Every row comes from one small tree of marks. Brackets hold a mark, then the marks that hang from it, in the order of their numbers. Every link used is in the known rows. Which tree was each row made from?
Known rows
{j601 {j755 j913}}: [-37.6 -10.6   5.7  -0.8  20.3  -2.4   1.9  14.9   2.0  16.8  41.2  -1.3
 -28.2  -1.0  -9.6  -0.3  -6.5   0.6 -25.2  17.0  -8.7 -15.3 -36.6   5.4
   6.8]
{j980 {j601 {j755 j854}}}: [-12.9  12.9  -8.4  24.7   5.8 -23.4  -8.0  16.0   8.6  28.8  23.8  17.9
 -10.0  10.0  -9.7  23.8 -25.7 -27.2 -31.2   3.2  -4.4 -26.6 -25.4  17.5
  16.3]
{j854 {j186 {j815 j288 {j755 j78 j601}} j913}}: [ 16.4 -17.4 -16.8  -6.0  24.2  27.7   8.7   1.9  10.7 -10.5  -3.0 -25.9
   2.9   1.5 -10.5  -7.1  15.5  26.6 -20.9   2.1   1.4   8.0  20.3 -20.0
  -9.7]
{j913 {j186 j854}}: [  1.6 -18.4 -24.8  -6.2  -8.8 -19.5 -11.4   0.5   0.3  30.1  42.9 -10.2
 -18.2  33.4  -7.3   4.6   2.6 -27.2 -29.9   7.6   6.2 -25.6   6.4  14.5
  32.3]
{j601 {j755 {j854 j186} j913} j980}: [-22.9  -9.1  22.0   2.2  20.7 -10.4   7.9   9.6  -0.9  39.9  39.7 -12.0
 -20.8 -18.8   4.6  -4.4  -7.8  19.9 -22.4  15.3 -13.7 -15.6 -45.0  23.2
   9.3]
{j186 {j815 {j755 j78}} j854 j913}: [ 27.8 -24.8 -17.7  -0.3  11.0   2.2   0.1   9.2   9.2 -18.5   6.4 -22.1
  28.5  12.2 -16.5  21.3  -4.7  25.0 -15.8  44.1 -29.7  20.2  10.2 -10.8
 -13.0]
{j815 j186 j755}: [-27.5 -24.5 -13.2 -12.5  25.0   8.9 -27.9   8.2  46.7  -7.5  22.9   6.9
   4.4  10.2 -13.1  -1.0  22.0  -5.8 -46.2  17.2  -4.8 -29.0 -13.4  10.7
 -17.4]
{j186 {j815 j288 {j755 j78 j601}} j854 j913}: [ 29.2 -25.1 -23.6   3.6   1.2  36.7  18.0  -4.4   5.2 -34.5 -10.6 -27.8
  36.1  -4.3 -10.7  38.1   4.4  24.3  -4.3  37.1 -12.6  21.7  30.5 -24.1
 -13.3]
{j815 {j186 j854} {j755 j78 j601 j913}}: [-26.0 -42.6  -4.9   1.8 -16.5  38.8  -8.7 -21.9   0.7 -29.9  11.4 -10.3
 -17.5  -6.8  12.1  17.1  30.6  12.6   4.1  31.2  -0.1  15.6   6.4 -13.5
 -12.6]
{j186 j854}: [ -5.1 -29.5 -18.9  10.4   1.9 -10.2 -22.5  -3.2  -3.2  16.8  34.3 -17.6
  -8.8  23.7  -9.1  18.4  -0.5 -27.7 -29.0  18.7 -13.0 -16.3 -18.2  28.9
  21.0]
{j854 {j186 {j815 j288} j913}}: [ 17.9 -18.5 -16.7 -11.1  29.6   6.4   3.5   5.4  11.3  16.7   2.9 -25.4
   9.0  15.9 -18.5  -5.1   4.7  10.3 -27.2  -6.7  -2.4 -10.4  15.1  -2.0
   0.7]
{j288 {j815 j186}}: [ -6.1 -23.2  -2.7  -9.5  15.7 -22.9 -24.6  -0.9  29.0  24.2   2.0  21.3
   1.3  37.3 -17.5   4.5   1.4  -5.3 -19.4 -13.7   4.6 -21.6  -8.0   6.2
 -11.4]
{j913 {j186 {j815 j288 j755} j854}}: [ 23.5 -25.8 -31.6 -19.0  -2.5   4.2   2.4  11.1  23.3  11.2  27.4 -10.1
  18.2  15.4 -10.2  12.8  12.0  -9.1 -29.8   8.8   6.5 -15.8  24.7  -2.3
  10.8]
{j288 {j815 j186 {j755 j601}}}: [ -4.4 -19.5 -13.2  -7.0  17.2  -0.2 -18.5  -1.7  31.7  -4.0   1.3  14.0
   0.5  15.6 -15.3   6.6  14.9  14.4 -26.7  -2.4   7.1 -11.8  -3.4  -8.1
 -21.6]
{j601 j755}: [-25.7  -5.8  -4.6  -1.1  28.8 -14.9  -8.8  20.1  15.6  20.2  42.0   4.1
 -22.1   9.9 -14.4   1.6  -9.6  -7.9 -41.1  14.0  -7.9 -28.8 -38.8  18.7
   6.3]
{j854 {j186 {j815 j288 j755} j913}}: [ 15.8 -18.2 -22.7 -12.1  36.9  15.4   3.2  13.1  24.4   1.5   8.2 -28.4
  17.2   7.7 -21.1  -8.7  14.5  20.9 -36.5   4.1  -5.0  -9.0  12.8  -8.3
  -8.5]
{j980 {j601 {j755 {j815 j288} j854 j913}}}: [-14.1   3.4   9.8  33.0 -11.8  -1.4   8.5  12.0  -8.6  19.1  17.3  14.2
   3.7   1.0   0.3  18.5 -16.4 -12.5  -2.4 -10.4  11.2 -16.1 -12.8  -5.1
   9.0]
{j186 {j815 {j755 j78 j601 j854}} j913}: [ 25.7   2.1  -0.3   0.0   5.7  15.8   1.7  -3.1  -1.2 -32.9 -22.5  -7.3
  14.8  -4.0 -17.8  14.2 -18.7  23.8 -19.8  26.2 -13.9  32.9   4.9 -16.9
 -10.8]
{j755 j601 {j854 {j186 j815}}}: [ 27.1  -8.2  -6.9   0.2  -9.9   5.1 -14.6 -26.2 -29.3   7.5 -12.5 -16.9
 -28.3   0.7  -7.2   6.8 -10.3  -7.3 -27.0 -13.8  11.5  16.1  -7.9  23.0
  25.7]
{j601 {j755 j854 j913} j980}: [-28.8  -3.4  28.1   5.7  17.2  -9.4   7.2  12.0   2.7  31.3  35.3   0.4
 -10.1 -22.0   2.6   7.9 -19.2  11.0 -21.8  23.3 -19.7 -14.5 -50.4  21.3
   6.1]
{j78 {j755 {j601 j980} j854 {j913 {j186 j815}}}}: [  3.3   1.9  27.1  -7.1 -19.7  28.8   1.6 -12.7 -22.1  13.3  27.7 -18.1
 -41.1 -12.4  17.7  18.7  -2.0  -7.6 -16.6   0.9  -7.3   8.4 -14.6  10.6
  37.0]
{j980 {j601 {j755 {j78 {j186 j854}} j913}}}: [-27.3 -13.5  -8.5  20.3  -0.4 -10.7   9.3  14.2  -4.0  33.1  36.2  14.4
 -27.1   7.7   1.9  24.1  -5.8  -5.9  -5.8  13.0  -9.1  -7.9  -2.6 -10.1
  16.2]
{j854 {j186 {j815 j755} j913}}: [ 17.6 -14.8 -20.7 -11.8  38.0  -2.7  -5.3  15.2  16.2   7.2  15.2 -26.9
   2.1  11.8 -21.6 -16.3   8.0  26.2 -42.8   7.6 -14.3  -4.1   2.0  -3.2
  -7.2]
{j288 {j815 j755}}: [ -5.1 -13.2 -10.7   1.3  29.3 -15.6 -21.7  15.7  33.2   4.7  17.4  10.4
   4.5  22.5 -23.1  -5.4   3.2   4.4 -37.7  -0.2  -3.0 -13.8 -23.6  -2.4
 -11.0]
{j288 {j815 {j186 j913} {j755 j854}}}: [  5.4 -10.4  -8.4  -8.1  16.6 -11.0 -15.0  -3.5  36.3  -7.9 -11.3   7.7
  27.4  26.4 -33.1  12.7  -1.3  18.7 -23.6  14.9   2.0  -8.5  -5.3  -3.2
 -19.4]

Write each row's tree
[ 14.9  -3.7 -10.2  -3.3  32.3  31.7  18.8  15.4  26.5 -17.6  -7.5 -13.3
  42.0 -22.3 -13.3  19.4  -1.3  30.1 -32.6  20.2 -19.2  -2.0  16.9 -23.8
 -23.6]	{j186 {j815 j288 {j755 {j601 j980}}} j913}
[-28.3 -22.3  -8.6  -3.4  23.6  10.4 -18.2  12.8  26.3  -6.3  28.1   8.9
 -18.2   9.9 -12.9 -11.1  15.4  -0.8 -42.8  18.2  -6.8  -1.7 -14.9  -6.0
   3.1]	{j815 {j755 {j78 j186}}}
[-17.5 -51.5  21.8  14.0 -28.1  30.9  10.4 -12.5 -30.9   3.6  13.7  -2.0
  -8.7  12.8  11.3  -0.5  20.3   8.5  27.0  -7.8  18.9  22.6  16.5 -29.4
  12.9]	{j755 {j78 {j186 j854}} {j815 j288} j913}
[ 10.7  -6.5   1.9 -19.8  26.4  24.1  11.9   7.1  -1.3  22.0  27.2 -17.7
 -25.9  -7.2  -4.5  29.3   4.9  25.6 -45.4  14.2 -31.6  -0.6   7.6  -5.7
  23.8]	{j78 {j186 j815 j913} {j755 {j601 j980}}}
[-14.8 -10.2  25.7   4.8  30.1 -20.8   5.3  28.4  18.4  33.0  38.6   6.8
  12.2  -1.7   6.2  -3.9  -4.3  37.5 -22.1  10.3 -15.8 -37.0 -25.8   2.9
 -24.8]	{j601 {j755 {j815 {j186 j913}}} j980}
[ -4.2 -24.1   8.2  12.2 -15.4  31.3  -6.8 -16.4 -11.1  -7.9  -4.9   3.2
   2.3   5.0   9.5   6.3  17.1  -4.1  -4.4 -28.4  30.4 -14.7  13.6 -10.2
  -7.3]	{j755 j601 {j815 j186 j288}}
[ 33.4 -21.7 -20.7  -3.0   9.6 -11.9   0.1   3.3  -4.2   8.1   5.8 -25.0
  25.2  19.9 -21.4  30.2 -16.5   9.2 -20.5  30.7 -29.6   6.6  10.4   5.5
   1.7]	{j186 j815 j854 j913}
[-26.0  -4.5  11.2   0.7   4.0  -2.6  -0.3  -0.4  -8.2  10.2  25.6  -2.4
 -22.0  -2.2 -14.2   9.9 -18.1  -5.4 -19.9  20.4  -1.6  -4.1 -42.0  17.6
  17.1]	{j601 {j755 j854 j913}}
[  8.2 -31.2   1.9  15.4 -23.9   7.7 -17.0 -19.1 -29.2  -0.6   9.1  -7.0
 -11.7  13.9  10.3  10.7  11.9   2.8  -4.6 -12.2  14.9  -4.7   5.2   2.9
  -0.2]	{j755 j601 {j815 {j186 j854}}}
[  3.1  -9.1  18.9  14.1  -3.5   5.2   8.0  -0.8 -12.3  -1.2   8.7 -10.1
  -3.4  16.4  -5.1  -6.6  -6.3  17.6   5.8  -1.0  23.9   1.6 -16.0  -2.0
   3.3]	{j601 {j755 j78 {j815 j288} {j854 {j186 j913}}}}
[ 15.1 -36.5 -26.3 -15.3  19.4   1.9   0.3   8.3   7.8  22.7  26.2  -7.3
   0.0  -9.9 -11.4  23.7  12.4  22.4 -48.0  21.8 -22.9   1.2   9.8   3.6
  10.1]	{j78 {j186 {j815 {j755 {j601 j980}}} j854}}
[-22.0  -9.1  22.6  21.0   4.0  10.1 -10.5  -5.3  -9.9   9.6  11.5   8.6
 -34.1  -8.1  23.8  -1.7  -5.1  -5.3 -12.3  -1.3  -9.9   3.6 -18.2  -0.8
   2.4]	{j755 j78 {j601 j980}}
[ -7.0  10.3   7.4  25.0 -18.0 -20.8   6.6  14.1 -15.1  30.5  28.1  17.1
 -12.2  10.2   1.4   7.6 -20.0  -8.2  -6.1 -11.1  12.7 -15.2  -8.1  -7.4
  16.9]	{j980 {j601 {j755 j815 j854 {j913 j186}}}}
[  4.3 -11.0   9.3  -5.2   6.8 -13.8  -7.4   3.2  -2.4  15.4  13.3   0.0
 -27.6  12.8  -7.5  -3.1 -14.6   4.1 -14.5   5.8   4.7   7.2 -30.1  19.6
   9.7]	{j601 {j755 j78 {j854 {j186 j815}}}}
[ 19.6 -15.2 -14.0 -10.8  30.5 -11.9  -5.8   8.1   2.4  23.1  10.0 -23.4
  -5.7  20.5 -18.9 -12.8  -1.6  15.0 -33.7  -3.0 -12.4  -4.4   4.6   3.8
   2.4]	{j854 {j186 j815 j913}}
[  2.0 -13.4   2.2  -4.2   8.6  -6.8 -15.4  -7.4  32.3 -14.8 -17.5  13.8
  20.0  30.1 -24.6   8.3  -1.5  20.0  -7.3  14.7   4.6   5.1  -2.9 -11.3
 -22.4]	{j288 {j815 {j186 j913} {j755 j78 j854}}}
[-12.3 -27.6  24.9  10.6  15.2 -20.5   6.7  25.0  -1.1  40.8  49.2   9.3
 -12.4   0.9  15.3  -3.2   1.0  34.5 -12.2  10.9 -13.0 -12.8 -25.7   0.4
  -3.2]	{j601 {j755 {j78 {j186 j854}} j815} j980}
[ 27.2 -21.8 -23.0 -18.0  -8.9 -22.6  -7.1   6.0   1.0  33.0  29.1  -5.8
  -4.5  29.0  -7.6   8.0  -4.0 -15.4 -27.0   2.0  -0.4 -10.6  16.8  10.2
  21.8]	{j913 {j186 j815 j854}}
[  5.3 -28.7 -15.6  -9.9  19.2  30.0   1.4   1.1   6.5   1.4  10.0 -23.6
  -9.4  -9.9  -4.4 -10.1  23.5  13.5 -27.2 -11.2   6.1   1.8   7.4  -6.9
  -1.6]	{j854 {j186 {j815 j288 {j755 j601 j913}}}}
[-31.6   3.5  -4.7  22.7  12.2 -14.0   2.6  23.1   6.4  31.3  36.6  15.5
 -19.2   2.0  -2.4  14.4 -14.1 -15.2 -22.1   2.1 -10.5 -25.7 -18.8  -2.6
   8.0]	{j980 {j601 {j755 j913}}}
[-13.4  -3.4   9.8  -5.2 -25.2  -1.2  -6.0 -17.1 -19.2  14.3  13.6  -3.7
 -22.3  11.4 -10.0  -1.3 -13.4 -25.3 -12.8   2.8  13.8   3.5  -9.6   8.6
  36.8]	{j755 j854 {j913 j186}}
[-23.6 -25.2 -10.6   5.2 -17.9  58.0  15.9 -12.6   1.6 -30.7  15.7 -14.3
  -9.9 -12.9  10.2   9.5  29.3  -0.3   3.3  16.1  21.1   9.4  21.3 -33.0
   6.0]	{j815 j288 {j755 j78 j601 {j913 {j186 j854}}}}
[-12.8 -43.6  18.8   9.4 -22.5   4.9 -12.7 -10.9 -23.3   8.8  20.8  -8.2
  -2.5  17.2   8.6  -1.8  14.2   4.9  10.3  -4.6   6.2  -0.7  -2.7  -2.9
  -3.1]	{j755 {j815 {j186 j854}} j913}
[ 13.4  -5.8  15.2  27.0 -32.0  28.4  -6.9 -27.3 -36.4 -16.5 -16.1  -5.8
   2.5   0.2   0.7  13.5  -8.3 -16.2  -4.7 -23.8  33.8   7.0  -5.3   4.9
  17.9]	{j755 j601 {j815 j288} j854}
[ -6.1 -32.1  27.6  15.4 -42.6  -0.1  -0.9  -8.1 -40.5   9.4  28.5  -3.1
 -26.2  27.3  21.0 -21.7   6.9   3.3  30.0 -10.2  19.0  21.0   7.9 -25.7
  14.1]	{j755 j78 j815 {j913 {j186 j854}}}
